Each row was made from one path, in order. Every step used is in the known rows, and no mark comes twice. Write each row's path.
Known rows:
l e q: [-0.27  0.05 -1.55  1.05 -3.40  0.88 -0.67  4.46 -2.34 -0.71  0.40 -0.59
 -0.28 -1.80  0.65 -1.10  0.10  0.84  0.91 -0.66 -1.83  1.20  0.86 -1.87]
g q s r t: [ 0.33  1.54  5.38 -3.34  6.51  5.26 -1.25 -0.31  0.25  0.15 -0.17  3.14
 -0.44 -0.42 -0.29 -1.17  0.07 -4.00  2.62 -0.31 -1.29  4.06  0.41  2.79]
e r: [ 0.86  0.46 -1.87  0.30 -0.36  0.89  1.49  2.53  0.46 -0.77  1.14  1.38
 -2.61 -0.87 -0.12 -0.88 -1.42 -2.60  0.57  0.73 -1.91 -0.71  1.50 -2.12]
t r: [ 0.11 -0.20 -0.58  1.02 -0.76  1.43  0.52  1.32  0.92  1.42  3.52 -1.53
 -2.39  0.12  1.14 -0.13  0.93 -2.55  1.98 -0.44 -1.13 -2.10  0.35  0.46]
q s r e: [-0.24  1.75  2.20 -2.04  2.18  2.14 -0.32  1.07 -2.18  0.77 -1.43  1.46
  0.44 -1.47 -1.23 -0.83  1.46 -1.63  2.68 -1.01 -1.53  3.05  1.05 -0.80]
z q s: [-1.69 -0.29  0.69 -0.35 -1.18  2.25 -0.79  2.04 -0.72  1.79 -0.23  1.32
 -1.02 -1.61  1.11 -1.11 -4.84 -1.75  0.94 -0.96  0.11  2.16 -0.35 -0.19]
z q: [-1.24  0.51 -0.75  0.68 -2.29  0.40 -0.44  2.33  0.86  0.74  0.28  0.71
 -2.60 -1.33  1.15 -0.83 -3.82 -1.66  0.08 -0.36 -0.03 -0.19 -0.31 -0.54]
g q s r e: [-1.85  3.20  3.54 -2.88  4.44  3.87 -0.87  0.70 -2.34  1.28 -1.00  2.78
  0.01 -0.89 -1.64 -0.73  0.27 -2.37  2.84 -1.06 -1.76  3.94  0.77 -1.12]
s q: [-0.48  0.75 -1.06  0.11 -1.85  1.00 -0.89 -0.82  0.49  1.49  0.57 -0.03
 -1.98 -2.03  0.62 -0.87 -3.28 -1.86  0.26  0.05 -0.13 -0.33  0.12 -0.66]
u e r s: [-0.94  0.95  1.46 -0.47 -3.05  2.52 -0.20  0.10  2.28  0.01  1.06  1.26
 -2.06 -0.68  0.07  0.00  0.24 -2.29  0.91 -1.05  0.08 -2.03  0.73  0.36]
g q s: [-2.14  1.66  1.06 -1.20  2.84  3.66 -0.65  0.11 -1.74  1.60  1.26  2.54
 -0.26 -1.01  0.36 -1.04 -3.26 -2.85  2.19 -0.61 -1.00  3.38  0.38 -0.98]
e l: [ 0.79  1.85 -2.56  1.01  0.24 -0.26  0.53  2.66 -2.40 -0.69  1.77  1.15
 -1.33 -1.80 -0.57 -2.18 -0.55 -0.78  1.32 -1.23  0.63  1.16 -0.54 -1.25]
l e u: [-1.15  2.07 -3.48  1.12 -1.52 -0.59 -0.42  1.10 -1.20  0.27  2.06 -0.94
 -1.02 -2.34 -0.30 -0.53 -1.76  1.62  1.51 -2.56 -1.42  2.16  0.12 -1.21]
g q s r: [-1.05  1.90  3.79 -2.54  3.97  4.77 -1.33 -0.07 -1.01  1.85 -0.36  3.62
  0.52 -0.75 -0.53 -0.61 -1.29 -3.39  2.86 -0.91 -0.95  4.48  0.24  0.42]
l e n t r: [-1.28 -0.69 -1.84  0.57  0.02  1.65  0.49  2.13 -0.05  1.19  2.10 -3.63
 -7.92 -1.98  0.52 -0.33  0.88 -1.13  1.15 -0.42 -0.82  0.05  1.48 -0.18]
z q s r: [-0.78 -0.16  3.73 -1.71  0.19  3.19 -1.26  1.65 -0.41  1.85 -1.89  2.35
 -0.33 -1.13  0.29 -0.61 -3.07 -2.27  1.76 -1.19 -0.19  3.48 -0.41  1.12]
l e r z: [-0.07  0.65 -0.01 -0.07 -3.06  1.59  0.93  3.81  0.25 -2.65 -1.66  0.54
 -2.44 -0.64  0.91 -0.66 -2.20 -0.17  1.21 -0.55 -1.19 -0.69  0.94 -0.63]
u e n: [-2.32  2.38 -2.02  1.09  0.15 -0.56 -0.92 -1.81  0.41 -0.04  2.69  1.88
 -3.49 -2.04 -0.12  0.53  0.58 -2.62  1.08 -1.40  2.13  0.77  0.33 -1.73]
l e n t r z q: [-2.69 -0.93  1.42  0.16 -3.46  2.55 -0.04  2.92  1.69  0.48 -1.68 -3.77
 -8.54 -1.10  1.78  0.10 -2.08 -0.53  0.50 -0.85  0.72 -1.25  0.40  1.93]
g q: [-1.72  2.41 -0.70 -0.04  1.73  1.87 -0.48  0.44  0.01  0.75  2.00  1.95
 -1.79 -0.67  0.58 -0.84 -2.15 -3.03  1.20 -0.20 -0.72  0.83  0.11 -1.11]
u e q s r t: [ 1.66  0.17  5.80 -1.70  2.10  3.48 -2.16 -0.42 -0.54 -0.94  0.11  1.05
  1.94 -1.34 -0.53 -0.06  4.68 -2.33  2.24 -1.07 -0.81  3.47  0.56  2.96]
n t: [ 0.68  0.04 -1.69  0.48  0.15  0.31  1.00  0.70  1.29  1.12  0.95 -1.56
 -3.89 -2.15  0.63 -1.59  0.32 -3.53  0.77  0.56 -1.43  0.45  0.80 -0.33]
z q s r e: [-1.51  1.31  3.33 -1.98  0.54  2.42 -1.05  2.40 -1.75  1.18 -2.58  1.46
 -1.00 -1.52 -0.73 -0.59 -1.68 -0.95  1.70 -1.40 -0.84  2.87  0.24 -0.38]

Which path is each row?
[-1.92 -0.20  3.12 -1.13 -3.25  2.83 -0.61  1.52  0.59  0.57 -2.72  1.11
 -0.39 -0.80  1.63 -0.72 -4.59 -1.87  1.47 -1.17  0.88  0.97 -0.33  1.39] | r z q s
[-0.75  0.94 -0.94  0.62 -0.30  0.61  0.74  2.08 -0.53  0.78  2.79 -2.29
 -2.74 -0.13  0.23 -0.40  2.22 -1.13  1.57 -0.62 -1.81 -2.71  0.93 -0.88] | t r e
[ 0.18 -0.37  5.35 -1.91 -3.04  4.35 -1.26  3.24 -2.02 -0.84 -4.26  0.67
  2.53 -0.96  0.39 -0.57  1.20  0.45  2.90 -1.48 -1.28  3.83  0.88  1.48] | l e q s r z
[-0.55  2.64  1.23 -1.88  2.07  0.94 -0.38 -0.29 -1.80  1.40 -0.57  0.93
  1.07 -2.19 -2.78  0.16  1.40 -0.34  2.47 -2.30 -2.57  3.82  1.24 -0.74] | q s r e u
[-1.04 -1.00  1.82 -0.56 -3.24  3.69 -0.27  1.43  2.59  2.54  2.52 -2.06
 -2.20  0.71  1.30 -0.34  1.69 -2.22  2.01 -0.72 -0.61 -3.46  0.60  2.30] | t r s
[ 0.45  0.34  2.73 -2.06  1.78  3.10 -0.48  0.12 -0.95  1.53 -0.36  2.22
  0.86 -1.30 -0.02 -0.86  0.32 -3.07  2.93 -0.74 -0.92  3.61  0.43  0.53] | q s r
[ 0.11 -1.34  1.56 -0.43 -0.35  3.21  1.18  3.28 -1.94  1.91  0.51 -4.91
 -2.41 -1.62 -0.78 -0.82  4.42 -1.19  1.35  0.26 -4.08  0.61  2.30 -0.43] | n t r e q s
[ 0.11  0.59  4.82 -2.46 -0.30  3.44 -0.58 -0.23  0.43  0.48 -2.92  2.18
  1.35 -0.48  0.53 -0.53  0.53 -3.00  3.41 -1.05 -0.03  2.56  0.28  2.19] | q s r z
[ 0.66 -0.36  5.82 -2.12 -2.38  4.02 -0.75  1.73 -0.44 -0.09 -3.79  1.41
  3.02 -0.40  0.10 -0.30  2.44 -2.30  2.67 -0.66 -1.36  2.41  0.88  1.67] | e q s r z
[-3.33 -1.53  3.19 -1.19 -2.48  4.41 -0.38  2.67  0.18  1.42 -2.43 -3.27
 -7.06 -1.48  1.62 -0.20 -3.07 -0.47  1.31 -0.98  0.57  1.41  0.43  2.19] | l e n t r z q s
[-0.40  2.25  2.95 -1.69  1.53  2.33 -0.75  4.07 -4.36  0.22 -2.66  2.11
 -1.01 -2.43 -2.06 -1.78 -1.48  0.75  1.67 -2.20  0.14  4.08 -0.75 -0.51] | z q s r e l
[-2.09 -1.12  4.25 -0.79 -3.34  4.10 -0.34  1.93  1.04  1.53 -0.95 -1.22
 -1.67  0.51  2.11  0.07 -3.01 -1.84  2.27 -1.44  0.24 -1.01 -0.35  3.12] | t r z q s
[ 0.18  2.22  0.61 -0.87  0.99  0.30 -0.08  1.33 -0.44 -0.04 -0.66  0.98
 -1.11 -1.16 -1.05 -0.64  2.88 -1.56  2.07 -0.65 -1.52  0.55  0.91 -1.33] | s r e
[ 1.83  0.26 -0.69 -0.14  1.35  1.78  0.58  4.24 -0.14 -3.55  0.98  0.26
 -3.89 -0.92  0.23 -1.67 -1.35 -0.51  0.63  0.32 -2.13  0.29  1.32  0.24] | l e r t
[ 2.09  0.09  4.23 -2.53  4.05  3.54 -0.82  0.33  0.21 -0.23 -0.38  1.84
  0.14 -0.91 -0.32 -1.22  1.53 -3.37  2.59 -0.24 -1.01  3.21  0.50  3.00] | q s r t
[-1.00  1.26  1.55 -2.81  4.08  1.98  0.24  0.14 -1.36  1.49 -2.18  0.10
 -4.72 -2.74 -2.50 -0.95  2.58 -2.91  1.55  0.06 -1.08  4.04  2.24 -1.58] | q s r e n t
[-3.49 -0.54  4.41 -0.70 -1.85  3.68 -0.46 -1.61  2.24  1.80 -1.01 -2.55
 -6.42 -1.50  1.14  1.07 -0.69 -2.78  1.35 -1.69  2.31  0.63  0.10  3.18] | u e n t r z q s
[ 0.35 -0.51  3.21 -1.33 -0.98  3.89 -1.51  3.74 -3.55  0.52 -1.81  0.86
  1.92 -1.78 -0.21 -1.06  0.87  0.54  2.34 -1.44 -2.28  4.90  0.98 -0.34] | l e q s r
[-1.21  2.19 -2.23  0.97 -0.35 -0.29  0.63  0.66  0.04  1.36  3.50 -2.89
 -2.33 -0.88 -1.49  0.43  2.42  0.21  1.71 -1.70 -2.89 -1.63  1.24 -0.65] | t r e u
[ 1.20  3.48  0.30 -0.54  2.02  0.03  0.34  3.06 -3.05 -1.13 -0.68  1.24
 -1.14 -1.91 -2.25 -1.91  2.69  0.23  1.97 -1.69 -0.40  1.85 -0.02 -1.32] | s r e l
[-2.07  1.62 -2.08  0.48  0.62  0.21  0.69  2.05 -0.50  0.52  2.43 -1.16
 -5.26 -0.58 -0.95  0.41  2.38 -1.60  1.16 -0.22 -0.59 -2.18  1.88 -2.06] | t r e n
[-0.05  1.50 -1.24  1.07 -0.64  0.43  0.62  0.12  0.63 -1.31  2.28  1.64
 -2.42 -1.41  0.12  0.09 -0.23 -2.40  0.84 -0.88 -0.38 -0.66  0.58 -1.30] | u e r
[-1.63  0.38 -0.72  1.07  0.48  0.84  0.24 -2.04  1.89  1.47  3.54 -2.75
 -7.04 -1.91  0.56  0.83  3.19 -3.35  1.06 -0.57  0.87 -0.65  0.98  0.64] | u e n t r
[-0.36  2.01  0.01 -1.63  2.69 -0.05  0.61  0.77  0.29  0.49 -1.67 -0.11
 -5.97 -2.70 -2.31 -0.73  3.72 -3.02  0.80  0.61 -1.01  1.53  2.15 -1.71] | s r e n t
[ 0.55  2.62  1.68 -1.78  3.19  1.89  0.03  2.82 -4.64 -0.02 -1.21  2.01
  0.23 -2.17 -2.62 -2.00  1.70 -0.06  2.84 -2.01 -0.47  4.24  0.11 -1.02] | q s r e l
[-1.35 -0.06  1.39 -1.44 -4.60  3.28 -1.73 -1.01  2.25  2.58 -0.64 -0.63
 -1.61 -1.21  0.86 -1.07 -2.68 -1.81 -0.06 -0.20  0.45 -1.65 -0.09  1.11] | r s q
[-0.49 -0.42  1.49 -1.76 -4.00  3.82 -0.23  0.52  2.16  1.36 -1.11  0.32
 -3.09 -0.89 -0.23 -1.19 -3.43 -2.04 -0.76  0.56 -1.00 -2.17  1.06  0.24] | e r s q
